Every row comes from one small tree of marks. The marks that hang from a mark follow it in brackets, in alphabetical order. Every link used is in the known rows. Which tree was each row made from?
Known rows:
L(D(B K(J) P)): [-0.97 -0.54  0.73  4.17  0.55  1.54  2.83 -2.75  3.39 -3.24  1.78  3.98
  0.42  3.58 -0.35  3.93  4.20  1.95  1.84  0.79  0.16 -4.40 -1.94]
V(F(D)): [-0.74  1.66  0.93 -0.95 -2.50 -1.20 -1.45  0.14 -2.54  2.59  1.93  2.54
 -0.81 -0.11 -1.11  1.44 -0.19 -0.53  2.70  0.22  0.15 -0.37  0.47]
F(V(E(D(K(J) L P)))): [-0.83  2.06 -0.70  3.02 -1.36 -2.07  2.77 -2.23 -1.09 -4.93  1.06 -0.46
 -2.97  3.48 -0.43  0.54  4.64 -1.99  3.10 -1.93  2.59 -4.27 -0.75]
L(D(A(U) B E K P)): [ 0.90 -2.97 -2.09  7.88  1.11  2.66  6.62 -4.45  3.67 -0.61  1.30  3.66
  1.01  0.43 -2.96  2.23  5.99  2.22  0.56  0.99  1.50 -3.42 -4.09]
F(D(B K(J) L) V(E)): [ 1.26  3.24 -1.06  3.21 -3.36 -0.17  1.34 -1.91 -4.63 -5.85  3.08  3.85
 -4.36  3.26 -0.70  2.64  6.04 -1.72  5.44 -1.58  6.11 -5.16 -0.79]
B(D(A(U) L P)): [-0.08  0.14 -0.48  2.18  0.44  2.04  4.08 -5.20 -0.91 -2.42  4.00 -0.97
 -0.25  3.67 -1.00 -1.01  5.70 -1.76 -0.49 -1.02  1.80 -0.69 -0.86]
B(D(A K(J) L)): [ 0.71  1.00 -0.14  0.52 -1.11  1.85  2.73 -3.31 -2.69 -3.98  2.65 -0.46
 -0.42  3.79 -0.59 -0.71  5.18 -1.54  1.75 -3.40  2.28 -2.06 -2.11]
A(U): [-1.33 -1.00 -0.12  0.95  0.86  0.74 -0.81  0.11 -0.17 -0.43  0.06 -0.31
  0.82  0.30  1.19 -1.21  1.19  1.78 -0.55  1.94 -0.83 -2.10 -1.35]
F(D): [ 1.64  2.20  0.66 -0.08 -1.01  0.80 -1.22  0.08 -3.28 -0.23  3.07  0.54
 -1.54 -0.08 -0.10  1.34  1.30  0.11  1.27  0.73  1.89 -0.51  2.10]
V(E(D(A K(J) P)) F): [-1.93  2.14 -2.37  2.46 -2.68 -2.14  3.99 -1.04 -0.76  2.63 -0.52  1.39
  0.86  1.33 -2.16  1.40  3.40 -2.14  2.24 -2.25 -1.22 -2.56 -4.69]
K(J): [-0.46  1.78 -1.13 -0.99 -1.48 -0.73 -1.28 -0.08 -0.32 -0.58  0.27  1.01
  2.15  0.76  2.42  0.76  0.68  1.62  1.54 -0.90 -0.08 -0.79 -1.40]
U(B(D(A E K P))): [ 3.35 -3.69 -3.65  1.35  0.06  3.51  1.67 -4.51  0.52 -3.12  1.29  1.96
 -0.78  3.18 -0.66  1.10  1.34 -0.54  2.34 -0.75  1.08 -0.81 -2.01]
P(D(A(U(B)) E K L)): [ 0.18 -4.53 -2.49  4.16  2.76  3.19  4.43 -3.71  0.37 -0.76  0.58 -0.87
 -0.92 -0.31 -2.23  0.08  2.98 -0.07  3.39 -2.73  2.85 -3.41 -1.14]
U(B(D(A E K L P))): [ 2.89 -3.45 -2.86  0.90  0.38  3.53  2.35 -5.26  0.54 -3.72  0.99  1.69
 -1.79  3.27 -1.99  0.95  3.08 -2.19  2.88 -1.93  3.00 -1.61 -1.63]
F(D(A)): [ 3.06  2.39 -0.36  0.89 -1.09  1.21  0.42 -1.15 -3.52  1.71  3.54  0.32
 -0.29 -1.07 -0.78  0.23  1.65  0.15  0.29 -0.36  1.96  0.14  0.12]
B(D(A E K(J) L P)): [ 0.69 -1.21 -3.37  3.29 -1.56  1.39  6.11 -6.15 -0.07 -3.88  2.43  0.88
  0.51  3.62 -1.30  1.79  7.52 -1.90  3.25 -3.38  4.02 -1.43 -2.35]
B(D(A)): [ 1.95  1.70 -0.92  0.57 -0.54  1.93  2.16 -1.90 -3.19 -0.49  3.53 -0.68
  0.45  1.22 -0.61 -1.61  1.86 -0.37 -1.31 -1.46 -0.20  2.07 -0.31]
F(D(B K L)): [ 0.54 -0.07  1.63  2.02 -0.06  2.17  0.65 -2.40 -3.37 -3.89  1.90  2.30
 -3.54  1.99 -2.46  2.64  4.58 -2.68  3.21 -0.50  4.49 -3.58  0.07]
F(D(A(U) E K L) V): [ 2.51 -0.86 -1.80  5.16 -2.00 -0.10  3.23 -4.30 -3.53 -4.31  3.35  0.75
 -3.26  0.20 -1.89 -0.27  6.31 -0.70  4.17 -1.25  6.84 -4.47 -1.32]
B(D(A E K P)): [ 1.67 -2.72 -3.41  4.41 -1.24  1.76  5.98 -4.65  0.00 -2.81  2.53  0.48
  0.50  2.78 -1.38  1.24  4.98 -1.14  1.36 -1.77  1.96  0.11 -1.84]
E(D(A B K(J) L P)): [-1.20 -1.06  0.30  4.26  1.42  0.92  4.54 -6.80 -1.15 -2.91  0.44 -0.23
 -0.04  2.83 -2.33  1.54  6.54 -3.48  1.08 -2.97  1.99 -3.20 -3.69]
L(D(E)): [ 0.92  0.91 -0.36  2.31  0.74  0.57  3.33  0.50  2.23  1.93  1.06  1.47
 -0.33 -2.14 -2.53  0.82  2.54  2.17  1.25  0.56  0.75 -0.07  0.37]

Write each row's tree:
[-0.66 -3.79 -1.59  2.56 -0.22 -0.22  4.10 -2.13  1.18 -2.81 -2.38  0.68
 -2.03  0.20 -3.33  1.38  5.20 -2.69  4.35 -2.35  4.60 -3.09 -1.60]	D(E K L)
[ 0.70 -1.10 -2.71  5.58  2.34  2.41  6.57 -4.64 -0.88  2.47  1.06  0.69
 -0.10 -2.92 -3.62  0.84  3.24 -1.38  1.57 -3.93  3.50  1.77  0.61]	P(D(A B E L))
[-1.96 -1.29  2.76  2.79  2.64  1.38  2.00 -3.11 -2.85 -3.87 -0.88 -1.22
 -3.15  1.87 -3.58  0.34  4.90 -4.01  1.38 -1.89  1.25 -3.07 -1.16]	E(D(B K L))
[-1.40 -3.90 -0.98  5.54  2.57  2.60  5.08 -3.51  0.05 -1.88  0.20  0.90
 -1.81  0.26 -3.01  2.66  3.89 -1.60  3.90 -3.02  3.35 -1.74  0.92]	P(D(B E K L))
[ 1.22 -3.29 -5.73  7.86  0.07  1.73  6.02 -6.63  2.04  2.02 -0.03  3.71
  3.35 -1.37 -1.51  1.73  4.53  0.40 -0.55  0.60  2.33  0.64 -4.75]	D(A(U) B E P)
[ 1.02 -1.68 -0.83  3.04 -0.44  2.14  4.15 -4.19 -0.47 -4.11  3.51 -0.23
  0.05  4.75 -0.34  0.85  3.89 -1.17 -0.10 -1.22  0.65 -1.28 -1.60]	B(D(A K P))
[-1.45 -1.92 -0.51  5.64  1.30  1.56  2.75 -5.50 -1.46 -2.68  0.74 -0.18
  1.55  2.73 -0.18  0.84  5.41 -0.21  0.16 -0.55 -0.84 -3.60 -5.17]	E(D(A(U) B K(J) P))
[ 0.04 -2.74 -3.98  4.57 -1.43  0.82  2.31 -2.45 -0.02 -2.49 -2.07  4.31
  1.60  0.25 -0.05  3.53  3.89  0.43  3.98 -1.48  2.08 -1.69 -4.25]	D(B E K(J))
[ 1.29 -1.96  0.35 -2.18  1.08  3.66 -1.57 -2.18 -1.39 -5.41  0.94  1.14
 -3.51  4.55 -0.90 -0.01  1.02 -1.82  2.95 -1.12  1.22 -2.65 -0.11]	U(B(D(K L)))
[ 0.15 -0.12 -0.28  3.98  2.85  3.02  4.66 -4.08 -1.13  1.43  2.06 -0.26
 -0.41 -1.05 -2.76  0.35  2.01 -1.31  0.41 -3.16  2.15  0.40  0.86]	P(D(A B L))
[ 0.03 -2.98 -2.63  0.87  0.26  2.86 -1.42 -2.85  0.11 -4.42  1.37  1.88
  0.19  4.27  2.49  0.83  2.48  2.21  2.73  1.45 -0.05 -3.53 -2.51]	A(U(B(D(E K(J) P))))
[-0.03 -2.34 -2.92  5.97  1.19  2.30  6.12 -4.93 -0.49 -0.41  0.55  1.27
  0.88 -0.62 -2.08  2.26  4.66 -0.73  3.78 -4.53  3.69 -1.50 -1.88]	P(D(A B E K(J) L))
[ 0.02 -1.96  0.53  6.24  1.66  2.81  4.79 -3.71  3.30 -1.80  2.21  3.06
  0.61  2.35 -1.93  1.62  4.85  2.06 -0.69  1.48  0.07 -4.63 -3.98]	L(D(A(U) B K P))
[ 0.41 -2.15 -2.63  5.78  0.61  2.04  3.72 -5.74  1.38  0.53  1.00  2.73
  2.93  1.00 -0.48  0.97  2.95  0.38 -2.23  1.02  0.73 -0.80 -4.34]	D(A(U) B P)
[ 3.54  4.90 -1.58  2.30 -2.75 -0.63  2.98 -1.88 -4.35 -0.98  4.15  0.98
 -4.19 -0.24 -2.56 -0.46  4.42 -2.33  2.17 -1.88  5.82 -2.01  0.61]	F(D(A L) V(E))
[ 1.69  2.62  1.58  0.82 -1.65 -0.91 -0.18 -2.55 -3.96 -4.00  4.59  0.50
 -4.89  1.46 -0.97  0.26  3.26 -1.60  3.13 -0.72  5.55 -2.25  3.16]	F(D(L) V)
[ 0.59 -0.74  1.16  3.48  1.44  1.72  3.09 -0.19  1.65 -0.71  1.58  0.34
  0.03  0.48 -1.58 -0.95  3.45  2.94 -0.65  0.77 -0.62 -4.75 -3.11]	L(D(A(U) K))
[ 0.64 -3.52 -5.12  6.68 -1.28  0.91  7.75 -8.27  2.40 -2.12 -1.36  4.07
  1.85  1.68 -2.53  4.27  7.92 -2.46  3.80 -3.57  5.74 -2.80 -5.77]	D(A B E K(J) L P)
[ 0.50 -0.04 -0.99  3.79  0.70  0.38  4.53 -1.98  4.66  0.98  1.98  1.95
 -0.11 -0.31 -2.00  2.38  3.47  1.74  1.29  1.08  1.14 -0.61  0.84]	L(D(E P))
[ 1.32 -1.08 -2.55  6.72 -0.24  1.65  6.39 -4.47  3.50 -0.55  1.27  4.54
  2.05  0.75 -2.09  3.50  5.81  2.14  1.98 -0.86  1.82 -2.67 -4.15]	L(D(A B E K(J) P))
